Each row comes from the steps of one walk. Every step used is in the known rows, and no mark comes twice. Write the walk behind each row, first mark first.
In the rows, 128 means zero.
Known rows
tadus veno koge famu sefam binu dalo: [110 139 115 149 146 109 122 148  81 153 154 140 134 192 103  97 144  35
 140 149 150 122 128 135  62]
sefam binu dalo: [113 132 126 132 147 125 127 147  94 167 158 161 143 158 104  90 130  61
 156 126 153 132 135 146  70]
buvu dalo binu sefam famu koge: [ 90 130 156 148 151  90  84 165  93 160 176 154 130 157 165 104 183 161
 132 191  41 115  93 153 113]
dite veno: [152 149  91 104  84 132  96 195 123 117 104 159 153 112 109 141 161  92
 130  64  96 111  93 157 151]
sefam famu koge: [110 126 179 127 160 137  73 163 124 143 181 156 136 144 171 108 203 154
 142 192  40 125  94 164 124]
kivot sefam famu koge veno: [129 138 149 115 142 141 110 171 129  74 135 168 112 132 168 112 193 138
 130 188  63 113  96 150 181]
binu dalo buvu: [122 161 101  98 137 162 126 112  98 156 133 115 140 147  92 110 125 133
 141  59 187 117 109 128 121]
koge famu sefam binu: [100 141 114  99 126 119  97 198 136 104 179 143 132 145 123  68 137  81
 126 147  31 117 106 157 106]
dite veno koge famu sefam binu: [107 145 107 120 131 105  89 199 126 114 164 154 142 152 130  84 147  64
 110 146  25 116 103 162 112]
buvu dalo binu sefam famu: [120 131 127 148  69  92 107 159  96 147 167 139 144 125 117  66 148 152
 144 141  54  99  97 141 106]
koge famu sefam binu dalo: [112 133 117 127 141 118 127 157  93 142 160 156 131 167 107  92 130  52
 152 146 123 121 128 147  62]
binu sefam kivot: [106 137 124 113  45 122 101 148  94 174 143 127 106 106 111  90 167 130
 154 106 126 105 119 156 120]
raba kivot: [166 147 145  91 102 153  95 139 114 153 141 126 118  86 145 100 136 144
 152  71 178 127 122 131 143]
veno koge famu: [129 143 154 100 150 156 130 126 128 111 118 143 136 110 134 130 162 109
 141 147  90 106  95 156 137]
kivot sefam: [107 122 143 104 132 124  56 174 128 114 147 166 109 141 139 112 121 132
 138 206  80 119 108 154 145]
buvu dalo binu: [ 95 142 126 116 110  91 138 163 108 153 117 134 155 145  95 106 114 152
 127  75 126 112 113 123 127]
raba kivot sefam famu koge veno tadus: [102 141 158 118 243 142  95 165 116 130 107 164 126 126 139 129 160 152
 103 156  97 110 111 131 168]
raba kivot sefam: [142 127 148 105 112 133  49 157 114 129 152 165  97 124 161  99 108 144
 138 171 117 124 116 140 156]
koge famu sefam binu dalo buvu: [118 162  89 100 134 154 125 127  98 137 152 125 137 162  98  85 115 110
 129  71 135 114 106 130 112]
dite veno koge: [123 148 131 148 159 102  85 157 113 166 105 148 160 134 133 157 180  90
 113 136 115 119 104 165 140]
buvu dalo binu sefam: [ 78 144  98 128 105  53 119 163  82 160 125 118 119 135 100 106 116 138
 125 120 126 102 105 133 108]
buvu dalo: [ 99 156 122 113 145  99 132 176  96 154 128 152 158 125  99 123 137 151
 187 121 144 111 119 134 116]
koge veno dite: [141 146 148 131 166 152  87 170 160 119  90 167 142 119 128 111 162 138
 133  50 143 126 114 159 181]

Write each row's walk
[121 137 135  94  45 147 108 161 116 130 143 129 111 117 116  95 172 123
 155 112  83  99 114 157 121]	koge famu sefam kivot
[ 97 138 118 126  34  96 119 148  82 184 134 130 116 122 103  84 147 143
 143  84 126 102 121 142 119]	buvu dalo binu sefam kivot
[103 132 124 117  28 111 109 143  95 176 137 123 108 117 107  82 153 135
 131  82 121 105 117 148 123]	dalo binu sefam kivot
[115 137 143 111  65 136 103 153 112 144 140 128 115 125 123 103 180 118
 147 130  87 100 116 160 120]	veno koge famu sefam kivot
[135 149 138 106 128 160 130 126 119 105 114 121 134 136 117 125 172  91
 135 123 124 105  93 134 140]	tadus veno koge famu
[ 95 142 123 115 147 108  92 188 131 119 176 143 137 152 131  76 144  76
 118 165  35 119 108 161 104]	veno koge famu sefam binu
[126 125 133 140  63 105  97 154 109 140 169 131 136 120 122  63 154 143
 132 140  49 102  93 147 110]	dalo binu sefam famu
[116 147 117 111 133 106  95 180 121  99 123 125 123 140 130 142 165  91
 125 168  57  96  92 161 116]	dite veno koge famu sefam
[101 149 114 108 211 133  93 189 120 155  83 153 164 117  83 156 146 113
 104  78 105 106 105 142 140]	dite veno tadus
[115 168  87 122 140 146 121 118  88 147 147 109 140 187  92  89 129  92
 116  74 162 115 107 118 112]	tadus veno koge famu sefam binu dalo buvu
[ 95 125 162 140 145 104  74 160 107 152 178 145 122 152 169 101 189 153
 120 190  35 118  90 159 117]	dalo binu sefam famu koge
[ 79 146 144 120 248 125 112 170 114 134 102 145 131 124 119 136 174 142
 104 155  95 103 105 137 150]	binu sefam famu koge veno tadus
[127 144 161 139 196 146  74 171 155 126  97 174 135 136 153 122 180 145
 125  78 124 131 110 164 182]	famu koge veno dite
[147 147 130 106 128 153 125 142 123 103 103 159 144 111 132 140 166  92
 131 118  75 103  87 158 149]	dite veno koge famu
[136 134 168 155 182 144  55 173 152 117 115 194 134 145 166 105 175 153
 124 115  84 128 106 165 186]	kivot sefam famu koge veno dite
[112 163  97 117 154 143 121 117  95 152 149 125 141 171 106  93 122 105
 121  90 138 117 108 134 110]	veno koge famu sefam binu dalo buvu
[108 136 136 105  55 129  91 171 115 155 149 120 115 126 113  98 175 127
 153 118 104 107 123 158 115]	famu sefam kivot
[ 89 151 135  95 236 146 131 170 131 123  79 136 141 109  90 142 154 132
 112 109 138 105 115 131 158]	koge veno tadus
[ 70 148 137 131 243 102 127 172 100 143  96 150 140 137 111 133 158 153
  99 139  96 100 107 126 149]	buvu dalo binu sefam famu koge veno tadus
[ 84 139 156 117 252 137  99 174 122 123 105 163 133 134 128 135 166 146
 103 173  79 107 106 138 163]	kivot sefam famu koge veno tadus
